Each row was made from one path, in order. Every step used is in the known rows, and no mark comes twice. Write each row's path.
(in the rows, 128 means zero)
Known rows
t -> c -> h -> j: [133 127 144 121 129 154  90 133 106 134 132 137 127 140 129 119 103 110
  96 132 103 100 150 129 128 148 122 122 147 110 145 137 131 129]
c -> h -> j -> v: [161 133 125 126  64 105 131 122 109 121  87 135 133 148 128 139 127 129
  76 132 122  86 145 114 122 145 138 119 139 125 165 110 162 139]
h -> a: [132 123 126 138  87 134 121 120 145 147 168 110 123 135 153 128 121 120
 148 134 126 157 107 134 124 135 133 133 126 144 131 169 144 144]
p -> j: [116 113 109 128 107 104 132 110 148 133 170 115 133 124 109 116 153 146
 143 130 143 149 149 130 130 122 110 124 135 156 107 167 124 140]
b -> p -> j -> t -> c: [ 82 125 122 118 210 116 100 158 129 140 134 135 112 122  92  97 123 156
 185 129 141 157 165 134 127 123 103 119 117 129  72 143  81  84]
d -> w: [115 103  96 140  95 124  95 128 126 136 168 111 116 118 147  98 134 112
 129 131 111 158 124 126 133 124 124 123 130 158 115 212 110 166]
t -> j -> v -> m -> u: [150 121 116 133 175  95  90 111 127 138 222 168 128 131 140 142 123 123
  75 122 139 110 125 115 132  89 151 132 127 139 132  94 120 147]
a -> h -> j -> t: [131 151 156 130  95 183 112 135 131 109 101 116 130 117 122 133 110 151
 155 127 117 124 116 139 112 112 118 139 125 143 141 120 126 141]
b -> p -> j -> u: [119 122  89 130 169  89 192 117 124 125 113 120 134 155  86 127 164 145
 156 135 132 147 178 121 129 122 123 119 123 136 106 132 115  76]
p -> j -> v -> m: [134 119 120 131 136  77 124 118 148 136 184 132 139 133 115 121 153 139
 105 126 146 110 150 115 135 107 134 120 129 134 100 138 117 143]
j -> d: [115 113 101 127 106 118 136 121 141 124 144 109 130 102 149 111 147 128
 144 132 135 159 130 128 140 110 125 136 123 137 130 175 157 142]
p -> j -> t -> c -> h: [ 93 117 136 116 185 134 112 123 150 132 180 139 118 121 123 121 126 133
 136 126 139 114 146 138 133 151  99 120 136 136  85 140 110 107]
d -> j: [136 118  98 128  85 130 101 127 142 141 103 117 121 135 101 112 137 138
 160 141 125 145 151 137 127 107 140 136 137 151 135 193 156 149]
p -> j -> u: [121 115  96 134 136 106 177  90 145 123 164 115 136 135 102 124 158 136
 127 134 125 137 169 126 135 116 117 119 135 150 110 171 131 107]
p -> j -> t -> c -> h -> a: [ 94 119 159 122 161 154 122 122 157 139 196 138 120 131 141 135 118 113
 141 124 141 129 116 146 125 158 112 121 133 123  90 113 117  91]
j -> t -> c -> h -> a: [108 125 153 126 162 166 101 134 147 147 176 135 107 133 165 132  95 106
 143 130 120 123 104 142 127 163 123 129 128 125 108 147 131 113]
v -> m -> u: [143 119 129 135 212 126  70 129 142 142 225 152 119 122 165 116 115 118
 133 124 124 125 132 119 140 101 145 145 135 134 113 160 104 154]
d -> a: [138 136 125 137  83 120 126 112 143 151 134  93 115 140 143 117 119 133
 143 136 127 144  90 133 128 146 128 122 128 148 143 161 140 157]
d -> a -> h -> j: [156 163 163 138  46 166 146 111 123 129 101  93 137 154 128 135 115 125
 130 130 114 119  68 138 113 132 133 125 132 124 178  83 142 145]
a -> h -> j: [150 145 143 134  68 161 125 124 119 117 113 110 143 138 123 133 128 131
 131 130 112 119 114 132 116 114 126 134 134 134 158 122 138 149]
e -> c -> h: [151 128 119 123 171  87 148 111 125 136 120 126 127 148 157 117 154 129
 114 130 122  97 118 121 132 173 130 121 141 121 121 126 157 132]
h -> j -> d -> w -> v: [104 108 117 129  83 162 106 142 106 113 157 134 133  98 125 103 116  82
 101 121 112 163 132 118 140  94 138 129 121 118 118 169  92 137]
t -> b -> p: [136 124  89 129 192  88 128 166 102 132  77 126 125 141  74 137 149 146
 167 128 128 146 144 115 124 128 129 127 111 125 111 155  86 128]
p -> j -> d -> a: [106 127 128 127  86 108 182  96 155 131 150  92 136 116 126 117 159 127
 141 126 158 158  96 138 136 124 121 117 126 127 131  98 148 118]
c -> h: [140 117 114 128 117 117 132 118 135 134 146 122 125 142 154 136 139 125
 120 133 126 112 128 126 132 156 124 132 139 147 133 164 150 155]
e -> c -> h -> j: [160 142 142 121 142 114 143 121 102 125  81 131 133 145 134 120 133 133
  96 129 113  89 136 124 122 168 133 121 145 104 144  89 150 123]
b -> p -> j: [115 119 105 125 140  84 149 140 124 135 122 120 132 142  93 116 159 152
 170 130 150 157 158 127 125 125 118 123 123 139 101 130 112 107]
d -> w -> v: [115 101  94 138 116 131  82 137 124 139 196 131 121 125 136 105 117  91
 115 127 107 157 117 114 140 117 130 126 123 156  87 238  82 170]
c -> h -> a: [144 121 137 134  89 133 146 115 142 143 163 120 126 152 169 154 129 104
 128 132 129 125 100 133 124 166 138 132 136 135 138 135 159 135]
a -> h -> j -> v -> m: [166 150 156 138  97 134 111 132 120 121 123 129 148 148 126 139 127 124
  96 124 114  81 119 115 121 101 150 131 128 112 154  97 131 155]
j -> t -> c: [100 123 121 126 176 147  61 142 142 143 157 126 102 105 137  94  93 142
 157 134 114 144 143 135 135 125 108 129 120 147  92 209 108 138]
e -> c -> h -> a: [153 133 141 130 147 107 162 111 132 144 139 123 127 158 173 134 141 111
 117 128 125 109  91 128 124 183 143 121 137 109 128 101 163 118]
j -> d -> c: [127 125 112 131 110  90 160 108 145 129  95 129 130 108 165 131 132 143
 133 129 148 149 106 127 143 115 123 134 118 140 144 133 166 148]
w -> v -> m -> u: [142 115 130 133 228 134  57 135 143 144 252 173 127 128 155 122  96  95
 119 121 120 125 128 109 147  93 151 150 128 130  82 182  79 157]

Which path is each row?
[ 95 127 114 121 164 108 136 151 137 128 111 125 118 120  94 118 139 172
 192 128 154 164 159 134 120 126 108 128 112 149  83 129  96  99]	b -> p -> j -> t
[139 149 141 130 148 170 119 152 117 100  83 127 136 115  77 154 120 151
 150 121 118 115 118 132 110 111 120 137 116 127 133 112  88 138]	a -> h -> j -> t -> b
[120 167 183 131 118 197  99 131 127 134 114 108 119 135 127 116  81 126
 146 128 106 117  74 147 115 132 119 121 125 116 145  95 112 118]	d -> a -> h -> j -> t -> c
[143 148 154 126 114 136 137 126 127 120  51 154 119 123 146 160  91 161
 116 128 136 105 123 136 121 156 117 138 132 142 152  87 141 136]	d -> c -> h -> j -> t
[134 142 129 119 197 138 136 181  89 109  23 147 124 134  65 160 122 153
 153 123 129 113 156 124 110 151 127 132 115 109 124  76  80  94]	c -> h -> j -> t -> b -> p
[112 119 121 126 111  75 184  97 152 123 119 132 141 108 138 135 155 149
 129 124 169 153 117 132 140 110 111 126 124 139 126  99 151 126]	p -> j -> d -> c
[ 85  93 123 131 165 132 122 134 144 123 239 138 147 103 126 110 149  78
 105 113 139 157 133 118 151  90 136 129 121 120  64 156  66 136]	p -> j -> d -> w -> v -> m
[128 145 147 130  56 151 150 115 125 126  92  96 130 113 132 117 119 124
 125 130 127 149 101 137 128 122 135 123 128 112 170  92 152 122]	h -> j -> d -> a
[171 135 147 128 169 117  94 128 112 125 166 177 131 147 157 142 111 106
  66 120 123  64 141 107 129 120 162 133 144  99 151  74 133 129]	c -> h -> j -> v -> m -> u
[126 117 144 130 137 145 110 122 135 154 185 129 121 154 166 134 110  87
 117 132 112 119 103 134 130 163 131 123 138 114 126 144 144 122]	t -> c -> h -> a
[133 140 145 128  65 162 158 121 123 102 106 107 151 116 134 132 145 121
 135 125 123 132 111 133 124  96 131 137 127 114 162  94 158 129]	a -> h -> j -> d
[137 124 122 126 122  89 184 104 142 124  94 141 134 126 178 158 144 128
 110 127 150 119 100 127 143 145 126 134 127 129 151  97 180 137]	j -> d -> c -> h
[169 145 130 121 121  77 144 117  96 124  63 142 132 156 135 122 140 134
  70 129 120  70 135 110 122 163 144 107 139  98 154  79 169 117]	e -> c -> h -> j -> v
[132 138 146 121 108 163 119 139 126 116  91 135 118 117 131 137 104 146
 130 130 124 112 146 137 118 149 119 137 135 140 138 120 130 130]	c -> h -> j -> t
[131 126 119 128 174  59 134 149 127 139 131 136 137 153  98 123 160 147
 131 125 151 122 161 111 128 112 139 119 117 118  95 101 104 110]	b -> p -> j -> v -> m
[134 138 138 129  78 117 153 117 122 119  62 138 134 105 142 133 116 144
 117 128 139 143 123 130 134 109 126 134 124 122 166  94 158 135]	h -> j -> d -> c
[155 132 123 132 111 147 168 104 113 113 101 128 136 150 120 147 127 119
  91 135  99  97 167 123 125 146 133 128 145 125 160 128 150 104]	c -> h -> j -> u
[118 131  95 125 217 111 118 178 115 126  69 132 112 120  73 135 130 165
 190 127 134 153 148 122 120 129 122 132 100 137  91 152  72 117]	j -> t -> b -> p
[149 124 114 136 138  89  96 131 141 143 155 130 127 134 141 117 129 133
 105 131 125 107 139 111 136 114 144 128 124 135 118 174 130 163]	j -> v -> m
[136 170 175 136  73 184 135 123 135 121  91  99 123 133 130 135  97 142
 152 127 120 124  73 146 108 132 124 131 124 136 158  84 126 137]	d -> a -> h -> j -> t
[135 156 135 127 177 153 134 180  95 103  35 131 134 132  59 157 127 158
 178 121 123 125 127 127 104 113 125 135 104 113 126  78  73 105]	a -> h -> j -> t -> b -> p
[138 126 144 133  94 109 199 100 148 133 112 138 134 136 197 174 135 108
 115 125 153 131  70 135 136 154 138 135 125 116 158  68 189 123]	j -> d -> c -> h -> a
[120 126 105 125 113 151  89 140 152 134  97 122 107 112 100 109 121 156
 184 139 131 152 153 144 123 107 131 142 127 161 118 195 143 136]	d -> j -> t
[ 96 100  96 134  97 126 130 125 129 121 162 109 122  96 157  97 154 103
 130 127 122 170 120 126 142 108 128 126 124 138 119 185 126 146]	j -> d -> w
[131 125 137 121  83 144 156 122 119 109 102 124 139 116 140 136 140 118
 106 128 128 118 138 130 131 132 131 134 138 111 160  95 162 120]	c -> h -> j -> d
[ 89 123 131 113 222 117 127 150 128 135 130 144 117 140 110 119 133 141
 162 127 145 125 157 134 126 153 106 118 124 120  81 105 100  77]	b -> p -> j -> t -> c -> h
[124 130  88 122 195 122 110 183 119 128  24 134 112 129  40 135 138 164
 209 132 138 151 166 132 116 108 140 136 108 129 104 149  90 103]	d -> j -> t -> b -> p
[106 118 107 124 183 111 126 139 143 116 141 130 127 100  63 137 147 165
 160 121 148 146 149 130 124 121 104 124 117 152  81 154  74 131]	p -> j -> t -> b
[ 98 109 136 123 118 164 109 137  96 116 144 135 126 112 146 102 125  73
  82 124 103 125 133 129 139 127 128 116 141  92 140 121 119 112]	t -> c -> h -> j -> d -> w
[133 124 143 130  78 117 217  90 140 130 127 147 141 136 171 200 136 111
  84 123 166 136  68 143 127 149 132 135 122 129 169  13 182 116]	t -> j -> d -> c -> h -> a
[106 136 145 123 147 176  54 152 121 131 123 134 108 101 114  95  77 143
 142 132 106 137 163 137 125 117 110 127 127 129 116 169 100 121]	h -> j -> t -> c
[161 147 133 134  47 121 126 120 112 116  96 120 144 148 124 137 134 134
 107 129 115  97 114 117 115 109 137 123 128 127 165 114 156 147]	a -> h -> j -> v
[110 112  99 125  90 125 157 107 132 122 162 116 136 101 126 137 150 133
 113 129 145 163 125 137 132 103 119 133 122 151 140 117 152 141]	t -> j -> d
[139 144 158 126  59 148 177 110 122 120  84 106 135 131 146 138 127 108
 101 128 132 119  93 136 127 153 138 124 136 102 181  57 166 116]	c -> h -> j -> d -> a
[145 130 133 122 111 117  95 131 102 134 112 144 127 148 128 120 110 111
  71 132 108  79 147 115 128 145 132 109 139 104 152 124 146 120]	t -> c -> h -> j -> v
[115 124 144 117 123 156 122 131 110 120 126 133 135 118 138 117 120 101
  98 128 115 113 142 131 137 131 126 125 140  91 148 104 153 107]	t -> c -> h -> j -> d
[108 112 141 133 130 175  91 154 112 118 181 144 142  98 130 107 112  74
  90 117 111 146 139 116 144  84 149 137 122 102 100 152  67 145]	h -> j -> d -> w -> v -> m
